Known rows, with every step that occurs:
s a: [ 0.10 -0.06  0.15 -0.04 -0.27  0.09 -0.11  0.00  0.01 -0.18 -0.16 -0.04
 -0.12 -0.08  0.12 -0.08 -0.27  0.17  0.10  0.24  0.03 -0.07  0.10 -0.15]
c l e: [-0.24 -0.11  0.15  0.01 -0.14 -0.42  0.06 -0.03 -0.20 -0.13 -0.14  0.25
 -0.06  0.02  0.13 -0.31  0.03  0.22  0.01  0.25 -0.02  0.09 -0.12 -0.29]
c l z s: [-0.14 -0.19  0.09  0.01 -0.07 -0.36  0.08  0.00 -0.14 -0.27 -0.25  0.25
  0.03  0.04  0.07 -0.20  0.02  0.12 -0.15  0.17  0.11  0.13 -0.07 -0.37]
c v e l z s a w: [-0.08 -0.09 -0.13 -0.15 -0.08  0.00  0.20  0.03  0.09  0.04 -0.25 -0.03
  0.02  0.47  0.01 -0.01 -0.30 -0.10 -0.09  0.34  0.34 -0.15 -0.08 -0.31]
w a l e s c v: [-0.12  0.14  0.21  0.04 -0.13 -0.34  0.08  0.00  0.05 -0.19 -0.03  0.14
  0.01  0.04  0.02 -0.06 -0.30  0.17 -0.05  0.15  0.10 -0.26 -0.29 -0.23]
w a l c v: [-0.17 -0.02  0.44  0.12 -0.15 -0.18  0.27  0.03 -0.03 -0.32 -0.14  0.25
 -0.10 -0.10  0.00 -0.01 -0.19  0.21 -0.03  0.09  0.19 -0.27 -0.23 -0.09]
v e l z: [-0.07 -0.15  0.10 -0.04 -0.27 -0.01  0.20 -0.01  0.03 -0.06  0.01 -0.05
 -0.09 -0.04 -0.09 -0.34  0.04 -0.04  0.07  0.35  0.21 -0.01  0.03 -0.11]
s a v e l z: [-0.08 -0.14 -0.12 -0.11 -0.29  0.06  0.09 -0.07  0.05  0.01 -0.09 -0.19
 -0.04  0.15 -0.04 -0.17 -0.30  0.00  0.03  0.39  0.23 -0.10  0.01 -0.05]
a v z s: [ 0.12 -0.23  0.02  0.03 -0.24  0.02 -0.01  0.17  0.01 -0.50 -0.13  0.05
  0.15 -0.18 -0.05  0.18  0.12  0.18 -0.27  0.11  0.15  0.04  0.01  0.05]
j e: [ 0.01 -0.14  0.30 -0.13 -0.29  0.01  0.03  0.02 -0.14 -0.44 -0.01  0.22
 -0.20 -0.16  0.05 -0.15 -0.03  0.19  0.28  0.15 -0.15 -0.02 -0.13 -0.06]
w a v z s c l e: [-0.20 -0.12  0.01  0.11 -0.23 -0.36  0.10  0.05 -0.01 -0.32 -0.19  0.19
  0.26 -0.14  0.04  0.00 -0.05  0.08 -0.33  0.05  0.13  0.06 -0.27  0.02]
c l e s a: [-0.11 -0.01 -0.02 -0.01 -0.11 -0.34 -0.13 -0.05 -0.11  0.05 -0.14 -0.05
 -0.04  0.12  0.18 -0.28 -0.17  0.14  0.00  0.30 -0.01  0.02 -0.07 -0.42]
j e l c v: [ 0.05 -0.19  0.28 -0.21 -0.20 -0.04  0.17 -0.04 -0.34 -0.20  0.01  0.03
 -0.17  0.01  0.16 -0.05 -0.04  0.18  0.24  0.17 -0.04 -0.10 -0.18 -0.21]
s a v e l: [ 0.04 -0.08 -0.10 -0.12 -0.29  0.10 -0.03  0.02  0.07 -0.01 -0.16 -0.27
 -0.02  0.05  0.02 -0.03 -0.20  0.12 -0.02  0.36  0.20 -0.12  0.05 -0.02]
e l c v z s: [ 0.21 -0.24  0.14 -0.03 -0.14 -0.02  0.14  0.08 -0.22 -0.15 -0.09 -0.13
  0.10 -0.05  0.14  0.17  0.14  0.10 -0.19  0.13  0.21 -0.02  0.00 -0.23]
z s: [ 0.13 -0.09  0.16 -0.03 -0.17  0.03 -0.08  0.14 -0.04 -0.54 -0.17  0.12
  0.06 -0.18  0.03 -0.03  0.07  0.19 -0.10  0.02  0.05  0.04  0.03 -0.24]
l z s: [-0.03 -0.17  0.16 -0.03 -0.18 -0.03  0.09  0.01 -0.05 -0.49 -0.07  0.23
  0.02 -0.05 -0.05 -0.24 -0.08  0.03 -0.02  0.07  0.09  0.07 -0.02 -0.28]
w a l c v z: [-0.14 -0.11  0.38  0.21 -0.20 -0.14  0.31  0.07  0.03 -0.26 -0.11  0.22
 -0.04 -0.15 -0.01  0.10 -0.10  0.11 -0.10  0.12  0.24 -0.24 -0.23  0.04]
a l c v z: [-0.06 -0.19  0.19 -0.01 -0.12 -0.14  0.29  0.14 -0.08 -0.09 -0.09  0.14
 -0.08  0.04  0.11  0.19 -0.08  0.17 -0.08  0.15  0.21 -0.24 -0.05  0.07]
e l c v: [ 0.13 -0.16  0.30 -0.09 -0.14 -0.10  0.15  0.00 -0.27 -0.10 -0.05 -0.09
 -0.10 -0.03  0.15 -0.01  0.02  0.26 -0.01  0.22  0.15 -0.09  0.04 -0.31]
v a w: [-0.05 -0.01  0.22  0.15 -0.28  0.00  0.20  0.21  0.25 -0.33 -0.15  0.07
 -0.04 -0.01 -0.15 -0.05 -0.13  0.18 -0.21  0.20  0.08 -0.05  0.01  0.02]
j e l z s c v a w: [-0.02 -0.10 -0.02 -0.20 -0.19 -0.12  0.29  0.05 -0.04 -0.19 -0.08  0.05
  0.06  0.35  0.02  0.06 -0.28 -0.01 -0.07  0.16  0.02 -0.07 -0.28 -0.18]
j e l: [ 0.13 -0.14  0.29 -0.16 -0.30 -0.01  0.03 -0.04 -0.18 -0.34  0.06  0.00
 -0.15 -0.14  0.03 -0.15  0.04  0.24  0.26  0.23 -0.12  0.02 -0.14 -0.14]

Rows:
[ 0.19 -0.17 -0.03  0.05 -0.13  0.08 -0.08  0.11 -0.04 -0.15 -0.29  0.02
  0.09  0.12  0.16  0.35 -0.06  0.03 -0.19  0.24  0.18 -0.08 -0.03 -0.30] => c v z s a
[-0.06  0.02 -0.10 -0.10 -0.18  0.08  0.05  0.15  0.20  0.09 -0.09 -0.24
 -0.10  0.02  0.09 -0.14 -0.28 -0.07  0.03  0.17  0.22 -0.28  0.10  0.09] => v e s a l c
[-0.05 -0.17 -0.04 -0.10 -0.20  0.04  0.03 -0.05 -0.03 -0.38 -0.14  0.09
  0.07  0.11 -0.03 -0.13 -0.34  0.02 -0.06  0.13  0.13 -0.01 -0.04 -0.22] => l z s a v
[-0.11 -0.05  0.12  0.16 -0.13 -0.14  0.24  0.09  0.02 -0.13 -0.17  0.17
 -0.05  0.30 -0.07  0.13 -0.14  0.12 -0.19  0.35  0.18 -0.22 -0.20 -0.32] => c v a l z
[ 0.18 -0.04 -0.13 -0.21 -0.09 -0.08 -0.02  0.19 -0.05 -0.07 -0.26 -0.10
  0.14  0.09  0.21  0.21  0.01  0.08 -0.21  0.12  0.21 -0.10  0.03 -0.23] => z s c v e l
[ 0.07 -0.08 -0.03 -0.15 -0.08 -0.33 -0.08  0.18 -0.11 -0.23 -0.33  0.08
  0.13 -0.09  0.27  0.08 -0.01  0.24 -0.25  0.00  0.05  0.06  0.06 -0.16] => z s c l
[ 0.10 -0.17 -0.02  0.00 -0.24  0.12  0.03  0.15  0.21 -0.28 -0.19  0.00
  0.12 -0.01  0.02  0.13 -0.20  0.00 -0.17  0.11  0.17  0.01  0.06  0.09] => v z s a w
[ 0.07 -0.17  0.07 -0.30 -0.26 -0.09  0.12 -0.06 -0.19 -0.31  0.05  0.05
  0.01 -0.01  0.09 -0.16 -0.15  0.04  0.17  0.07 -0.07  0.04 -0.16 -0.12] => j e l z s c
[-0.18 -0.03  0.31  0.15 -0.20 -0.15  0.22 -0.02  0.12 -0.56 -0.09  0.31
  0.05 -0.12 -0.19 -0.19 -0.18  0.08 -0.07  0.05  0.18 -0.10 -0.28 -0.15] => w a l z s
[-0.03 -0.15 -0.19 -0.23 -0.22 -0.09  0.14  0.09  0.02 -0.16 -0.09 -0.10
  0.14  0.06 -0.02 -0.08 -0.09  0.02 -0.18  0.15  0.25 -0.04  0.02  0.04] => a v e l z s c
[-0.07 -0.08 -0.10 -0.09 -0.28  0.13 -0.03  0.07  0.11 -0.10 -0.22 -0.10
 -0.06  0.04  0.04 -0.03 -0.26  0.08  0.00  0.29  0.17 -0.15  0.06  0.05] => s a v e
[-0.10 -0.10  0.27 -0.10 -0.18 -0.12  0.25  0.10 -0.05 -0.26 -0.03  0.13
 -0.12 -0.13  0.06 -0.10 -0.16  0.25  0.04  0.03  0.10 -0.19  0.02  0.13] => a l c
[ 0.01 -0.09  0.11 -0.12 -0.15 -0.43 -0.02  0.11 -0.12 -0.03 -0.25  0.08
 -0.06 -0.11  0.29 -0.01 -0.07  0.32 -0.12  0.17  0.02  0.01  0.12 -0.06] => s c l
[-0.03 -0.14  0.13 -0.09 -0.26  0.05  0.21  0.09 -0.04 -0.03 -0.03 -0.15
 -0.09 -0.18  0.05 -0.24  0.08  0.01  0.05  0.18  0.20 -0.06  0.11  0.05] => v e l c
[ 0.01  0.01 -0.12 -0.10 -0.12 -0.28 -0.08  0.21  0.11  0.12 -0.22 -0.15
 -0.08 -0.07  0.21 -0.10  0.01  0.07 -0.14  0.24  0.15 -0.08  0.17 -0.05] => v e s c l
[ 0.12 -0.20 -0.07 -0.02 -0.17 -0.25 -0.03  0.21 -0.02 -0.15 -0.26  0.04
  0.17 -0.17  0.23  0.21  0.11  0.11 -0.32  0.06  0.12  0.09  0.07  0.04] => v z s c l
[-0.15  0.00  0.23  0.03 -0.21 -0.23  0.21  0.01  0.13 -0.43 -0.10  0.27
  0.09 -0.11 -0.08 -0.12 -0.30  0.07 -0.11 -0.02  0.16 -0.13 -0.22 -0.01] => w a l z s c
[-0.23 -0.04  0.43  0.17 -0.26 -0.19  0.26 -0.08  0.11 -0.44 -0.03  0.31
 -0.10 -0.15 -0.20 -0.26 -0.22  0.13  0.04  0.18  0.15 -0.13 -0.24 -0.08] => w a l z
[-0.02  0.01 -0.02 -0.09 -0.22 -0.05 -0.13 -0.05 -0.02 -0.18  0.05 -0.12
 -0.01  0.08  0.03 -0.25 -0.32  0.12  0.06  0.23 -0.01 -0.07 -0.04 -0.26] => l e s a v
[-0.07  0.00 -0.09 -0.13 -0.16  0.00 -0.01  0.04  0.01 -0.28 -0.13  0.08
  0.15  0.15  0.07 -0.07 -0.33  0.07 -0.01  0.04  0.05 -0.11 -0.16 -0.17] => z s a l e
[-0.08 -0.09  0.02 -0.19 -0.14 -0.23  0.19  0.07  0.03 -0.30 -0.07  0.20
  0.07  0.07  0.02 -0.06 -0.28  0.12 -0.08  0.01  0.13 -0.12 -0.05  0.01] => a l z s c
[ 0.06 -0.07 -0.02 -0.08 -0.14 -0.17  0.25  0.08  0.05 -0.11 -0.13 -0.06
  0.15  0.31 -0.03  0.07 -0.23  0.06 -0.31  0.20  0.21 -0.04 -0.08 -0.28] => e l z s c v a w
[ 0.00  0.00  0.14  0.17 -0.13 -0.10  0.12  0.19  0.04 -0.15 -0.24  0.08
 -0.03  0.19 -0.01  0.27 -0.04  0.25 -0.24  0.33  0.14 -0.24 -0.16 -0.28] => c v a l
[ 0.00 -0.14 -0.03 -0.06 -0.09 -0.04  0.14  0.04 -0.08 -0.08 -0.19  0.03
  0.03  0.24  0.01 -0.02  0.06 -0.05 -0.10  0.32  0.28 -0.08 -0.09 -0.43] => c v e l z s
[ 0.05 -0.11  0.14  0.12 -0.31 -0.07  0.03  0.13  0.11 -0.50 -0.16  0.09
  0.19 -0.34 -0.04  0.16 -0.05  0.13 -0.32  0.01  0.16 -0.01 -0.11  0.14] => w a v z s c
[ 0.08 -0.05 -0.01 -0.07 -0.16 -0.21 -0.03  0.06 -0.07  0.00  0.06 -0.02
  0.02  0.06  0.17 -0.02 -0.12  0.03 -0.05  0.22  0.05 -0.08 -0.01 -0.22] => l e s c v z
[-0.03 -0.12 -0.13 -0.01 -0.10 -0.05  0.06  0.07 -0.04 -0.07 -0.18  0.11
  0.16  0.32  0.12  0.25 -0.19  0.00 -0.13  0.22  0.17 -0.16 -0.23 -0.23] => c v z s a l e
[-0.04 -0.19 -0.13 -0.05 -0.18 -0.29  0.04  0.14 -0.09 -0.11 -0.16  0.12
  0.23 -0.05  0.22  0.04  0.05  0.01 -0.25  0.04  0.06  0.12 -0.05  0.00] => v z s c l e
